Each row was made from one path, in order. Every step used is in the known rows, and no mark comes twice. Write each row's path.
Known rows:
vota-nufif: [ -3 -32 -19 -23  -7 -38 -34 -30  21  -8 -14  24  37  13   7  -8 -33  17
  47]
fabo-nufif-vota-rudoz: [-30  30 -11  12 -10   3  13  15   9  -5   4 -36   6   6  10  15  42 -52
  24]
puge-vufak-fabo-nufif: [  0 -76  -9 -18   0  43 -38   5  14  -1  -3  36  -1  17  32 -35   6 -10
  -9]
nufif-vota: [  5  17  -8 -23  -5 -50  53 -35  45   5   6  52  14 -10  10  18  -5 -16
  -3]
nufif-vufak-rudoz: [ 19  72  15   2  24 -28  31 -69  -7  20   1  50   7  -8 -47  12  17  -3
   6]
fabo-nufif-vota-vufak-rudoz-puge: [-40  68  18  24  -2  25  22  67  -6  -4   5 -60 -34  -1  -7  20   3 -22
  14]
rudoz-vufak-fabo-nufif: [ -7 -50  -7  -3   3 100 -20  28 -18 -29 -23  -7 -20  -1  51 -14 -10  23
 -34]
nufif-vufak-rudoz-puge: [ 18  81  36  16  19 -34  28 -22 -19  23  10  31  -2 -11 -50  23   9   6
  -4]
rudoz-vufak-fabo: [ 19 -43  -6 -22   9  74  -8   9 -11 -23 -16  17 -18 -11  26 -19 -26  38
 -45]
fabo-nufif-vufak: [-40   4  10  12  -4 -14   9 -27  -8  -9 -19  45  21  19  39  23  35 -23
  15]
rudoz-nufif-vota: [ 12 -54 -22   5 -34 -83  43 -25  36   3   9  -7  31  -7  36  21  -4  -3
   5]
nufif-vufak: [ -3  24  18 -18  11 -61  35 -60   6   4 -11  94  18   2  -2  21  11   3
  -4]
rudoz-vufak: [ 13 -29   0 -38  -8  32  27  -3  30 -25  -9  14   9   3  17 -15  -7  25
  -5]
vufak-rudoz-nufif-fabo: [ 22   7 -29  42 -15 -29  13 -47   0  18  15 -66  13 -13  -5  10  -7   2
  -4]
rudoz-vufak-fabo-nufif-vota: [-13 -34  -6   2   8  81  10  32  -1 -22 -17  -2 -34  -8  51  -5 -11  17
 -48]
fabo-nufif-vota-rudoz-puge-vufak: [-29  19  10  10 -10   1  18  59  25   2  19 -41  -7  12   1   7  44 -47
  18]
rudoz-puge-vufak: [ 18 -31  29 -30 -19 -33   1  44  28   4  23  29  20  12  -6 -10  -3   7
   9]
puge-vufak-fabo-nufif-vota: [ -7 -59  -8 -16   7  28  -9  11  32   6   3  39 -16  11  34 -24   6 -15
 -22]
fabo-nufif: [-24 -27 -12   2 -25  16 -21 -10  -6 -20 -15   2  42  18  47   6  24 -27
  34]

Which path is each row?
[  3  10  -6   1  10  92 -35  48 -42 -19  -6 -70 -24  -5 -16 -23  25  -5
 -12]  vota-rudoz-vufak-fabo-nufif
[ -4  46  18  14  23 -48  -7 -15   5  17  -1  14   2   2 -42  12 -23  25
  30]  vota-nufif-vufak-rudoz-puge
[ 22 -38 -18   4  -7 -28  21 -34  54  25  28 -28   4  10 -12 -26   5  -3
   3]  puge-vufak-rudoz-nufif-fabo
[  9 -59  -7  22  -7 -58  -2 -35 -30   6 -11  31  12  -6  35  20  -7  21
 -27]  rudoz-nufif-vufak-fabo
[  7   6  17   7  -2  35 -50  85 -33   3  19 -57 -10   3 -35 -18  30 -22
   6]  vota-rudoz-puge-vufak-fabo-nufif
[-32  10   4  -5   9  70 -51  54 -64 -23 -26 -25 -43  -1   4  -9 -33  13
 -14]  vota-vufak-fabo-nufif
[-24  50  24  37   2   6   5   4 -25   5  -3  -3   5   7   0  27  35 -20
  18]  fabo-nufif-vufak-rudoz-puge
[ -6 -29  25   4  -5   6  -7  72  11   7  17  16 -19   0  21  -2  -6  -1
 -29]  rudoz-puge-vufak-fabo-nufif-vota
[ 42 -48 -15 -14 -15 -13   5 -27  50  21  25 -24  22  12 -30 -37  16  -7
  35]  puge-vufak-rudoz-nufif
[ 25  13  -6 -15  15  72 -27  32 -35 -12  -1 -47 -21 -13 -36 -28  10   8
 -19]  vota-rudoz-vufak-fabo
[ -3  91   5 -16  17  -3  52  11  22   9  10 -22 -43 -19 -55   6 -23  -5
  -1]  nufif-vota-vufak-rudoz
[  2  10  12  -3  29 -18  -2 -49 -37   7 -17  96  -9 -12   7  17 -11  17
 -45]  nufif-vufak-fabo
[ 41  58  12  12  -7  13 -13   6 -21  13  20 -36  19 -15 -51   3  -4   0
  22]  vufak-rudoz-puge
[ -6  16   5 -25  16  47 -38  35 -56 -16 -19  -3 -41 -12 -20 -14 -51  28
 -23]  vota-vufak-fabo
[-20   0   3 -15  17 -72  -3 -43  23   2 -17  65  16  12  -2  10 -22  22
  28]  vota-nufif-vufak
[-36 -15 -24   4   5 -63  -6 -35  31   0 -12  17   8   8  30  11 -51  24
   1]  vota-nufif-fabo
[  2  -2 -25  26 -19 -56  -2  -1 -14   6  14 -81  13  -4 -10   8  16 -14
  -2]  vota-rudoz-nufif-fabo
[ 46  -5 -26  20 -23 -11  -7 -45  -5  12  13 -59  36  -9 -25  -5   6  -3
  36]  vufak-rudoz-nufif
